What can hang from each mark
Z805: Z926
Z307: Z335 Z632 Z689 Z926
Z517: Z926
Z335: Z307
Z689: Z307
Z926: Z307 Z517 Z632
Z632: Z307

Every row comes from one small tree of marks. The marks that hang from a mark follow it in brackets, in the order of their numbers. Every link used is in the known rows. Which tree was each row made from?
Known rows
Z689(Z307): [ 23 -24  -4   4   6  -9  12  15  19 -21  -9   0 -14  -6 -29 -11 -10 -14
  -1  32   3 -16   5  -7  13 -16  -6 -47 -38 -28 -11 -10   4   0 -22  10
   5  -9   2  -7  46  11   9 -13  -1  -2  22  -6   2  15   3   3 -13  20
  11]
Z517(Z926(Z307 Z632)): [ -8 -11  20   5 -43 -21 -14  25  -8 -31 -21  15  -3  17   7 -32   8   3
 -25   2  20   8 -32  10 -43  14 -21 -18 -11  -6   0 -28  -6  -6   3 -10
  -5 -13  24 -34  -9  22   8  28 -18  31  49  -1  18  24   4  -8 -32   7
  -2]
Z805(Z926): [ 44 -17   9 -19  12 -23 -10  27   4  -2  -1   7 -19  -7 -25 -17 -14  -4
  -1  25  24   0 -20   0 -12  -9 -41 -34 -12 -23 -15  17 -23 -14 -30   6
  -1 -24  -4   0  39 -13   1   9  -1  13  11  -2  -6   1  -1  -3 -31  22
   6]
Z926(Z307(Z632) Z517): [ 28 -24 -14 -13 -35 -18 -17   7  10 -37 -14 -12  13  -8   7  -8  12 -15
 -18   9  35  16 -28  28 -38  27 -27   9  -3   7  27  -3  -4 -14 -10 -19
 -12  15  39   4   9  26   6  -2  11   6   3  -4  -1  -9  15 -18  -4  23
  -2]
Z307(Z632 Z689 Z926): [ 26  -2 -13 -12  -3 -13  -5   4  16 -48 -17 -27 -15  -9   4   0   2  16
  21  -9  -4   5  -4  -1 -12   7   0   2   5   1 -15  34   6  21 -28 -33
 -32  35   8  -6  28   7   2  -3  14   7 -12 -24   7 -36 -32 -19   7   9
   3]
Z805(Z926(Z307 Z517)): [ 42 -23   1 -10 -16 -25 -11   7  -8  -8 -13  11   4  -9  -7 -23  -3 -20
 -13  17  51  -4 -24  22 -25   5 -65 -18 -11 -16   3   7 -20 -32  -9   6
   8  -8  18  12  14  -9   2  22   9   4  20  19  19  14  10 -20 -23  16
  -8]
Z307(Z335 Z926(Z517)): [ -7 -33  16  13 -16  -5 -17   2  21   5  12   9   0 -10 -16 -25 -30 -19
 -16   1  43   5 -30  19 -16 -14 -31 -14 -13 -26 -30  30  15   3  -2  -9
   4  14  -9  -3 -15 -17   6  -6   1  -9  -5  15  22 -12  -5 -13  -7  74
   6]
Z335(Z307(Z632 Z689 Z926)): [ 38  11   0 -14 -12   7  16  -7   8 -26   6 -24   0   5  12  23   1  27
  20  -4  -9  -1   2  -8  -4 -19  21 -14  19  -6 -12  33   5  23 -12 -14
 -51  44 -13 -14  43  -2  -4 -39  18  -4 -12 -35  12 -16 -12  14  -1  23
   8]
Z335(Z307(Z632 Z926)): [ 37  -5  13  -6  -8 -12  -4  -2  12 -14  15  -6   4  10  -8   8   0  14
  -5  -2  21  14 -12   9   1 -22  -9 -25  -1 -19 -19  25  12  32 -14 -24
 -41  26 -15 -36  33  11   4 -30  14   3  -1 -31  13 -28 -16   2   5  54
  13]
Z632(Z307(Z335 Z689 Z926(Z517))): [ 21 -14   1  -9  -2   5  16 -19  13 -24   5  -2   2 -32   9  -1 -35 -17
   9  13  28 -19 -18   7 -20  10   2   7   9 -10 -23  21   4  -1  23   8
   7  15 -14  13  -3 -19  12 -25  13 -31  -6   9  37 -10  23 -32  -3  52
  12]
Z307(Z632 Z689): [ 34  -9 -29 -22  -2   5   5  23   9 -33 -14 -18 -17 -15   9   2  10  13
  18   8 -14   1 -14  -8 -16  13  21  -8  -3   1  11  15 -10  -1 -27 -13
 -26  24  17   8  49  15  -9 -15  10   2 -18 -25 -16 -20  -7  10 -11  -2
   7]
Z307(Z335 Z926(Z632)): [-25 -18  40  14 -24   2 -22   9  22   4  14   0   0   8 -16 -37 -18  -9
 -23 -11  19   6 -39  11 -16 -11 -23 -11 -13 -27 -47  11  15  35   5  -9
  13  -2  14 -39 -10  -3   5  -4 -10  19  13   3  23 -11 -19  -3  -6  53
 -10]
Z307(Z335 Z689 Z926(Z517)): [  8 -20  -3   0 -18  15  -8  -5   6  -4   9  -7  -9 -19   7  -6 -29 -11
  19  -9  20  -8 -19  -1 -18  -2  -6  -7  -2 -19 -26  38  10  -4  -5   7
   1  31 -10  10  -7 -24   2 -13  -1 -19 -11  13  25 -12  -8  -3  -8  44
   1]
Z689(Z307(Z926)): [ 15 -15  16   9  14 -27  14  -4  26 -35  -4 -10  -3   7 -33 -18 -15 -11
   5  11   8   5  19  10  14 -25 -30 -36 -37 -31 -41  12  20  15 -29 -15
   4  -2 -12 -23  19  12  15   0   0   5  26   0  18  -6 -21 -27  -5  35
  18]
Z335(Z307(Z689 Z926)): [ 29  19   8  -7  -5   2  18   1  -6 -22  13  -6  -2   9   1   5 -15  22
  23   4 -15  -6  10  -1   5 -27   8 -30  15 -27 -32  24  22  18 -19   3
 -30  29 -25 -28  29 -15   1 -34   9 -20  -3  -3  24   5 -21  11 -18  25
  19]
Z926(Z632(Z307(Z335))): [ -2 -16  27  -8  -9   6   3  22  22   4  10   6  15  -6  -8 -15 -20 -16
 -34  23  17 -18 -48  21 -27   6   1  -2  -5 -19 -21 -24 -10  15  42   6
  17 -27   8 -26  13  13   8 -24 -11 -10  15  -2  12   7  35 -11 -12  49
  -3]
Z307(Z632 Z926): [ 19 -20   0  -6  -4 -31 -16  18  28 -35  -8 -19  -1   0  -8 -17   2   6
  -2  -7  23  27 -19  17 -12   1 -24  -8 -10 -12 -23  29   5  22 -26 -41
 -27  14   9 -22  19  15   7   4  14  19  -2 -20   1 -37 -20 -21   4  36
   8]
Z805(Z926(Z307(Z335 Z689) Z517)): [ 35 -19 -17 -25 -14  18 -10 -17 -13  24  14  19  -9 -20  13   0 -12 -23
  19  17  29 -31 -17 -11 -29  28 -14  -9  -3  -8  10   6 -27 -35   7  21
  12   2  16  45  17 -31  -4   0   2 -10  -7  14  27  24  19  18 -16  -2
  -9]
Z517(Z926(Z307)): [ 16 -18  -7   0 -15 -34 -20  32  -1 -21 -12  11 -12  14   7 -35   7   2
   4  25  15  19 -19  10 -31  25 -14 -31 -11 -14   7 -33  -2 -15  -5 -22
 -20 -16  -1 -13  11  22   1  21 -15  22  19   2   0  27   7  -8 -29   6
  27]
Z926(Z307): [  8  -4   0   8 -12 -23 -13  32  10 -21 -11  -3   7   3  -3 -34  16 -11
  -6  22   7  15 -13  39 -13  12 -29 -13 -15 -31  -3 -36   9  13 -10 -21
 -10 -16  21 -17  30  18   4  17 -10  13  -3  13  -3  21  -3 -17  -8   1
  19]

Write each row's tree
[ 11 -22 -12 -10   0   9 -18  -4  21  -1  15 -22 -21  -1  19  -5  -9   5
  32 -13   5   4  -7  -7 -10  20  19  -5  -2  -5 -13  21  -5  21   1 -25
 -16  26   5   4  26  -3   2 -23  11   2 -27 -27   6 -38  -7   5  16  27
   6] -> Z307(Z335 Z632 Z689 Z926)
[  1  -3  12  -9  -7  24  16   8  12 -10   5  -4   4 -22   6  -4 -13  -5
  -9  20 -10 -30 -37   1 -23  14  32  12   0  -7  -9  -8 -11   9  33  19
  20  -9  11 -10  21   4   2 -30  -6 -21   7 -10  21   6  34   4 -17  23
  -7] -> Z926(Z632(Z307(Z335 Z689)))
[  2  20  39  -3 -34  22  16  -4 -11 -31   4  -9   7  12  -1  11 -10  29
  -2 -16  -6 -12 -21  -8   3 -28   5 -13  18 -20 -41  28  17  29 -13  12
 -21  35  -6 -50  11  -6   8 -30   5  -5  19 -15  30  -2 -31  10 -20  25
 -12] -> Z335(Z307(Z689 Z926(Z632)))
[ 16 -30  -5 -12 -21  17 -12 -13  17 -16   5 -15 -12 -20  15   9 -16  -8
  12 -12  25   0 -27 -15 -32  12   6   9   3   4  -3  45  -2   4  -5 -13
 -16  40  10  25  -4 -12   6 -30   9  -9 -20 -11  19 -34  -2  -9   7  42
  -8] -> Z307(Z335 Z632 Z689 Z926(Z517))
[ 47   0   1 -22 -32   5  13 -25  -3 -33   3 -16   3  -4  17  32 -10  20
   6 -10  23  -6 -18 -22 -11 -12   9  -6  25   1  -7  58  10  -2 -13  -3
 -39  62 -10  -5  19  -8  -3 -45  25 -19  -9 -20  21 -24 -11   0  -6  41
  -3] -> Z335(Z307(Z632 Z689 Z926(Z517)))
[ 24 -26 -37 -20 -23  12 -29   8  -3   4  11   4 -23   1  42  -4   6  -2
  30  11   8  -6 -13 -28 -46  53  43 -17  -4  16  36 -27 -24 -10  17 -14
 -27  10  13  34  29  15  -6 -13 -13  11 -18 -28   8   8  22  23  -5  -9
  15] -> Z517(Z926(Z307(Z335 Z632 Z689)))
[ 19 -58   3  -4  -9   5  -4 -36  33   0  12  -7  -4  -6 -13   3 -28 -29
  -4   3  52  -5 -10 -10  -3   4 -12 -14 -33  -3  -7  33   2   2  -1  -5
   4  26   6  20  10   0  11 -30  13  -8   7 -22  16 -21  12 -15  15  68
  -1] -> Z689(Z307(Z335 Z632 Z926(Z517)))
[  8 -40  11  12 -12   4   3 -22  29   7  12   5  -1  -8 -25  -8 -36 -32
  -5   8  43 -13  -3  -1   6 -18 -18 -32 -35 -23 -31  22  12  -3  -5   7
  20  11 -13  11   6 -12  15 -24   7 -13  17   5  27  -1   2 -10   4  72
   8] -> Z689(Z307(Z335 Z926(Z517)))
[-23   1   3  -1 -34  28 -14  16  -3  -2  -1  -3  -1   5  12 -20   7  -4
   1  -6  -7 -16 -23   5 -21  29  17   6 -11  -8  -2 -24   3  14  22  -1
  10  -2  50  -3  13   2  -7  -9 -21   2   0   2  19  25   1  18 -11 -17
 -17] -> Z926(Z307(Z335 Z689) Z632)
[  7 -30  -9   4 -14 -12 -30  23   0  15  10  23 -13  16  12 -32  -5 -14
   9  24  23   7 -20   8 -35  29   0 -43 -15 -14  10 -43  -2 -11  19  -7
  -4 -23  -2   3   7  13   3   7 -29  17   2   0  11  34  19  16 -13  25
  25] -> Z517(Z926(Z307(Z335)))
[ 11 -11 -29  -1 -14   5 -14  17 -13  11   5  17 -23   1  31 -23  -2   3
  35  20  -3 -15  -5 -16 -37  38  25 -31 -10  -3  17 -29  -3 -18  17   4
  -9  -8   2  25  21  -1  -7  -1 -27   3  -9  -2  11  33  16  27 -22 -10
  13] -> Z517(Z926(Z307(Z335 Z689)))
[  3   3   7  -2 -56  13   5   1 -18 -47 -20  -8  14  -8  11 -14   9   5
 -12 -10   7 -10 -33  13 -31  17 -18  18   9  -1   2   4  -5 -16  -6   9
   5  29  47  -7  -3   5  -2   4   1   3  18  17  25  24  -3 -16 -24 -14
 -23] -> Z926(Z307(Z689) Z517 Z632)
[ -1 -29   6  -5   4 -13 -23   7  30   6  13  -9 -10   5  -2 -20  -9 -13
   6  -9  21  15 -27  15 -14   8 -11 -14 -14 -14 -18  12   7  28  -6 -31
 -17   1   5  -1  17   4   8 -15   0  15 -18 -20   4 -34 -10 -11  20  55
  13] -> Z307(Z335 Z632 Z926)
[ 11  10  16 -15 -17   3  30  14   8 -50 -17 -16   5 -19  -2   0  -9  12
 -10  12  -3 -20 -27   8 -17   9  12  15   9  -9 -15   4  -8   4  14  14
  -1  -6  15 -25  24  12   1 -12   5 -10  24 -11  12   4  17 -17 -24   7
 -10] -> Z926(Z632(Z307(Z689)))
[ 42 -50 -14 -26 -19   6 -28 -14  -2  29   8  12  -1 -12  10   5   4 -31
  -6  12  66  -7 -34   1 -41  40 -32  -8 -17   3  20   2 -33 -27  14  -2
   2  -5  26  48  19  -1   3  -8   8  10  -7  -8   4  -5  37   3   5  31
 -10] -> Z805(Z926(Z307(Z335 Z632) Z517))
[ 25 -46 -19 -12   4  11  -3   1  33  17  16  -6  -6  -2 -16   7 -15 -21
   9  21  17 -13 -11 -12  -2  14  26 -28 -44 -11   8 -11  -9  -1   9   0
  -3 -10  16  24  49  21   0 -41   0   4  -5 -43  -7  -1  29  22  16  41
  13] -> Z689(Z307(Z335 Z632))
[ 13 -11 -25 -10 -31  17 -16   2  -7   2   6   5  -3 -12  25 -14   1 -23
  19  13  14 -15 -18   3 -21  29   2  -2  -9  -9  15  -7   0 -19   7   9
   6  11  22  33  11 -13  -5 -16  -5 -22 -18  15  14  26  18   5 -11   8
  -2] -> Z926(Z307(Z335 Z689) Z517)
[-13 -10  10  -6 -36  17 -13   9 -14   2   1  11 -13   8  25 -13   0   5
   3   0  -2 -15 -25 -24 -49  36  25 -18  -5   7   7 -29 -12  -7  26  11
  -3   1  24   0   1   6  -7  -3 -27   9  15  -7  23  26  14  26 -22 -12
  -2] -> Z517(Z926(Z307(Z335 Z689) Z632))
[  9  12  38  -9 -49  20  25 -15 -16 -31  -1  -8   9   3   4  20 -12  25
 -19 -22  16  -8 -25 -13 -11 -35  -9  -4  30 -15 -32  57  12   3 -12  29
 -14  49   1 -38 -13 -12   2 -36   9 -13  21   6  36   3 -18   2 -28  37
 -17] -> Z335(Z307(Z689 Z926(Z517 Z632)))
[ 21  14   4 -10  10 -29  26   7  15 -59 -13 -17  -4 -19   1 -12 -10   8
  15  16  -6  -4   4  21 -11   1  -6   8  14 -23 -33  10  10  15  -1 -18
 -14  -1 -15 -22  16   1   9  -2  12 -19  -3   3  27 -18  -6 -42 -10  22
  26] -> Z632(Z307(Z689 Z926))
[ 27  -4 -36 -16 -16  -6 -10  17   1 -40 -17 -22  -7  -1  25  -7  33   5
  17  10 -14   6   1   8 -18  36  12  16  -5   5  25 -16 -12   6  -9 -27
 -28  19  32  12  42  23  -6   0   6  13 -18 -21  -4  -2  -1   1   1 -32
   8] -> Z926(Z307(Z632 Z689))
[-15 -16  26  -2 -45  31  -7 -11   3 -12   5  -8   4 -18   4  -7 -22   4
 -14 -29  24 -18 -33 -15 -32  -1 -11   7   3  -8 -36  45   5   7   7  13
  12  36  17 -12 -26 -20   6 -18   0  -2   4  17  33  -9  -9  -7 -14  41
 -29] -> Z307(Z335 Z689 Z926(Z517 Z632))
